What can hang from each mark
furim: gavig
boga: nusu
muzu: gavig nusu
nusu: doro
gavig: doro duso furim muzu sikob
duso: gavig nusu

Each row was made from one small tree. The marks that hang from a mark follow it in brackets, in alphabetical order. Every link used is in the known rows. Write each row's tree.
Known rows
duso[gavig[sikob] nusu]: [ 0.18  0.27 -1.52  0.98 -0.90 -0.99 -0.34 -0.87 -0.78  5.01 -0.81  0.75
 -0.21  0.52 -0.49  0.29  0.59 -1.74 -0.53]
muzu[gavig[doro duso sikob] nusu]: [-1.70 -0.40  0.02 -1.59  1.04 -0.02  0.50 -0.29  1.20  2.67 -1.14  0.81
  0.94 -2.78  1.48 -2.11  1.24 -0.82  0.58]
furim[gavig[duso sikob]]: [-2.26 -1.55  4.84 -0.73  0.02  0.98  1.14  1.34  1.12 -1.11 -1.91  0.67
  1.15 -1.26  1.07 -0.80 -1.83  0.41  0.09]
furim[gavig[doro duso muzu]]: [-1.79  0.81  4.29  0.00  0.15  1.17  0.09  0.21  1.09 -0.28 -0.53  0.17
  0.73 -0.78  0.25 -0.67 -1.66  0.67 -0.44]
muzu[gavig]: [-0.61  0.18  0.64  0.56  0.17 -0.13 -1.19 -0.11  2.30  1.34 -0.43  0.02
 -0.56 -0.63  0.57 -0.98  0.20 -0.52 -0.17]
furim[gavig]: [ 0.13 -0.14  2.68  0.01 -0.26  0.91 -0.59  1.07  2.01  1.44 -0.22  0.26
 -0.39  0.04  0.39 -0.29 -0.48  0.62 -0.72]
duso[gavig[doro furim muzu]]: [ 0.93  3.35 -2.72  0.93 -0.23 -0.93 -0.69 -2.24  0.02  6.23  1.03  0.26
 -1.07 -0.65 -1.48  0.37 -0.02 -2.01 -1.07]
muzu[gavig[furim sikob] nusu[doro]]: [ 0.31  2.34 -1.98 -2.45  1.71 -1.21  0.67 -0.26  2.53  4.31 -0.36  1.45
 -0.08 -2.68  1.60 -0.89  2.41 -1.27  0.33]
boga[nusu[doro]]: [ 1.10  1.91 -0.29  0.04  0.03 -0.03 -0.34 -0.05 -0.81  0.10 -0.85  0.37
 -0.25  1.19  0.86  0.55  0.91 -0.01 -0.08]
gavig[doro muzu sikob]: [-0.48  1.99  1.12 -0.25 -0.10 -0.88  0.25 -0.65 -0.21 -0.56 -0.79  0.84
  0.75 -1.74 -0.43  0.39 -0.19 -1.72  0.11]
muzu[gavig[furim sikob] nusu]: [-0.46  0.36 -0.68 -1.06  1.04 -1.20  0.55 -0.30  2.72  5.57 -0.52  0.84
 -0.19 -2.95  0.85 -0.88  1.29 -0.99  0.61]
gavig[duso[nusu] sikob]: [-2.66 -2.13  3.25  0.28 -0.08 -0.28  2.20  0.19 -1.99 -0.02 -2.33  0.37
  1.71  0.03  0.96 -0.75 -0.65  0.28  0.94]
duso[gavig]: [ 0.74  1.09 -2.78  0.35 -0.31  0.07 -1.29 -1.06  0.43  2.71  0.67  0.21
 -0.73  0.04 -0.91  0.28 -0.09 -1.42 -0.95]
furim[gavig[duso]]: [-1.84 -1.30  4.10 -0.17  0.11  1.49  0.48  1.02  1.19 -0.44 -0.88  0.01
  0.60 -0.25  0.89 -0.97 -1.79  1.32 -0.17]
furim[gavig[duso[nusu] sikob]]: [-2.42 -1.94  5.41  0.35 -0.32  0.57  1.40  1.25  0.23  1.39 -2.37  0.57
  1.15 -0.01  1.20 -0.90 -1.10  0.88  0.15]
furim[gavig[doro duso[nusu] muzu]]: [-2.04  0.37  4.93  0.93 -0.18  0.88  0.25  0.14  0.12  2.05 -0.95  0.06
  0.80  0.38  0.27 -0.80 -0.90  1.18 -0.40]
gavig[doro duso]: [-1.14 -0.50  0.66 -0.19  0.09  0.39  1.01 -0.45 -1.76  0.74 -0.79 -0.05
  0.72  0.10  0.80 -1.56 -0.22  0.12  0.13]
furim[gavig[doro duso muzu sikob]]: [-2.23  0.54  4.98 -0.46  0.07  0.77  0.75  0.51  0.99 -0.88 -1.55  0.78
  1.25 -1.75  0.47 -0.57 -1.73 -0.23 -0.19]
duso[gavig[furim muzu] nusu[doro]]: [ 0.54  4.14 -2.37  0.57  0.32 -1.15 -0.12 -1.84 -0.49  5.44  0.72  0.62
 -0.55  0.78 -0.86  0.97  0.97 -1.07 -0.90]
muzu[nusu[doro]]: [ 0.99  2.21 -3.38 -2.92  1.60  0.20  0.13 -0.04  0.49 -0.04  1.29  0.81
  0.46 -1.03  0.67  0.09  2.48  0.21  0.11]
boga[nusu]: [ 0.35 -0.04  1.15  1.45 -0.68  0.05 -0.50 -0.09 -0.59  1.35 -1.01 -0.23
 -0.36  0.85  0.16  0.65 -0.15  0.32  0.20]

Which tree is each row?
[ 1.47  1.92 -3.07  0.48 -0.67 -1.71  0.16 -1.51 -0.62  8.01 -0.47  0.95
 -0.98 -0.56 -0.24 -0.62  0.71 -2.94 -0.96]
duso[gavig[doro furim sikob]]
[ 0.45  0.53  2.44 -0.19 -0.64 -0.09 -0.11  0.88  1.23  3.00 -1.40  1.08
 -0.23 -0.53  0.97 -1.05  0.29 -0.86 -0.82]
furim[gavig[doro sikob]]
[-0.96  0.97  2.88 -1.72  0.67  0.54 -0.11  0.86  3.12 -0.55  0.06  0.98
  0.89 -2.88 -0.31  1.04 -0.43  0.07  0.12]
furim[gavig[muzu[nusu] sikob]]
[-1.63 -0.31  1.14  0.56  0.28  0.23 -0.26 -0.54  0.78  2.04 -1.18  0.00
  0.05 -0.46  1.33 -2.47 -0.10 -0.43 -0.09]
muzu[gavig[doro duso]]
[ 0.08  2.48 -0.46 -1.16  0.79 -1.53  1.36 -1.11  0.12  4.48  0.09  1.00
  0.50 -2.83 -0.48  0.42  1.11 -1.32  0.53]
gavig[doro furim muzu[nusu] sikob]
[-2.93  0.16  2.37 -1.74  1.52 -0.50  2.81 -0.58 -0.05 -0.03 -0.47  0.53
  2.02 -3.69 -0.19  0.62 -1.19  0.15  1.52]
gavig[duso furim muzu[nusu] sikob]
[-0.04  3.60 -1.65 -0.36  0.14 -1.00 -0.37 -1.25 -0.34  1.47 -0.27  1.29
  0.38 -0.17 -0.68  1.29  0.78 -2.09 -0.65]
duso[gavig[muzu sikob] nusu[doro]]
[-1.96  0.45  1.69  0.68  0.88 -0.57  1.23 -0.53  0.19  4.41 -1.42  0.20
  0.09  0.48  1.80 -1.95  0.68  0.48  0.25]
muzu[gavig[duso[nusu[doro]] furim]]
[-0.76  0.23  1.36  0.62  0.18 -1.38  0.55 -0.16  2.00  4.25 -1.60  0.60
 -0.54 -1.66  0.94 -1.07  0.02 -1.30  0.23]
muzu[gavig[furim sikob]]
[-1.61  1.36  0.19 -1.10  1.35 -0.12  1.78 -1.34 -0.77  3.25  0.57  0.01
  1.05 -2.08 -0.24 -0.36 -0.03  0.51  0.74]
gavig[doro duso furim muzu[nusu]]
[ 0.36  2.23 -2.80 -2.53  1.76  0.22 -0.93 -0.16  2.81  1.51  0.79  0.82
 -0.13 -1.62  1.21 -0.83  2.66 -0.34 -0.04]
muzu[gavig nusu[doro]]
[-2.52 -1.80  3.31  0.80 -0.01 -1.18  3.28 -0.15 -2.19  3.79 -2.32  0.34
  1.21 -0.05  1.01 -0.83 -0.72  0.35  1.08]
gavig[duso[nusu] furim sikob]
[ 0.07  0.84 -1.55 -1.40  0.63 -0.71 -0.66 -0.39  2.25  4.61 -0.55  1.04
 -0.07 -2.43  1.03 -1.47  2.16 -1.64  0.13]
muzu[gavig[doro sikob] nusu]
[-0.39  2.61  1.77 -2.93  1.19  0.64  0.01  0.95  2.92 -1.51  0.18  1.48
  0.98 -2.70  0.24  1.01  0.49 -0.19 -0.11]
furim[gavig[muzu[nusu[doro]] sikob]]
[-0.63  2.00 -1.00 -0.27 -0.18 -0.45 -0.81 -1.20  1.03 -0.15  0.09  0.77
  0.27 -1.98 -1.44  1.46 -1.11 -2.39 -0.43]
duso[gavig[muzu sikob]]
[-2.24 -0.95  0.98 -1.29  1.41 -0.42  1.63 -0.26  1.79  3.87 -1.11  0.60
  0.80 -3.23  1.32 -1.51  0.19 -0.25  1.11]
muzu[gavig[duso furim sikob] nusu]
[ 0.34  2.66 -3.40 -0.62  0.73 -0.40 -0.55 -1.78  1.32  5.02  1.95  0.25
 -0.44 -2.08 -1.77  1.35  0.04 -1.09 -0.31]
duso[gavig[furim muzu[nusu]]]
[-0.21  2.08 -0.70 -1.81  0.70 -0.64  0.34 -0.68  0.34  0.72  0.14  1.01
  1.04 -2.89 -0.53  0.61  1.11 -1.32  0.47]
gavig[doro muzu[nusu] sikob]
[-2.63 -1.43  2.62  1.35  0.21  0.20  0.11 -0.23  0.56  2.12 -1.51 -0.31
  0.42  0.34  1.16 -1.66 -0.30  0.72  0.42]
muzu[gavig[duso[nusu]]]
[-1.92  0.71 -0.58 -3.22  2.03  0.30  0.78  0.17  1.87 -0.99 -0.84  1.25
  1.36 -2.87  1.98 -1.36  1.32 -0.54  0.77]
muzu[gavig[duso sikob] nusu[doro]]
[-0.05  3.25 -1.70 -2.77  1.75  0.23 -0.07 -0.47  1.18 -2.46  1.58  0.67
  0.92 -1.99 -0.40  1.31  1.17  0.10  0.29]
gavig[muzu[nusu[doro]]]
[ 1.15  2.59 -3.70  0.05 -0.08 -0.53 -0.86 -1.15 -0.85  4.45  0.34  0.69
 -0.66  1.79 -0.04  0.12  1.85 -1.10 -1.13]
duso[gavig nusu[doro]]
[ 0.79  2.54 -2.67 -2.02  1.87 -0.68 -0.04 -0.48  2.53  5.01  0.71  0.80
 -0.62 -1.62  1.33 -1.07  2.56 -0.32  0.09]
muzu[gavig[furim] nusu[doro]]
[-3.64 -0.23  3.67 -0.79  0.62  0.17  1.64 -0.08 -0.35 -5.16 -1.35  0.36
  2.18 -2.49 -0.08  0.66 -2.31 -0.31  1.05]
gavig[duso muzu sikob]
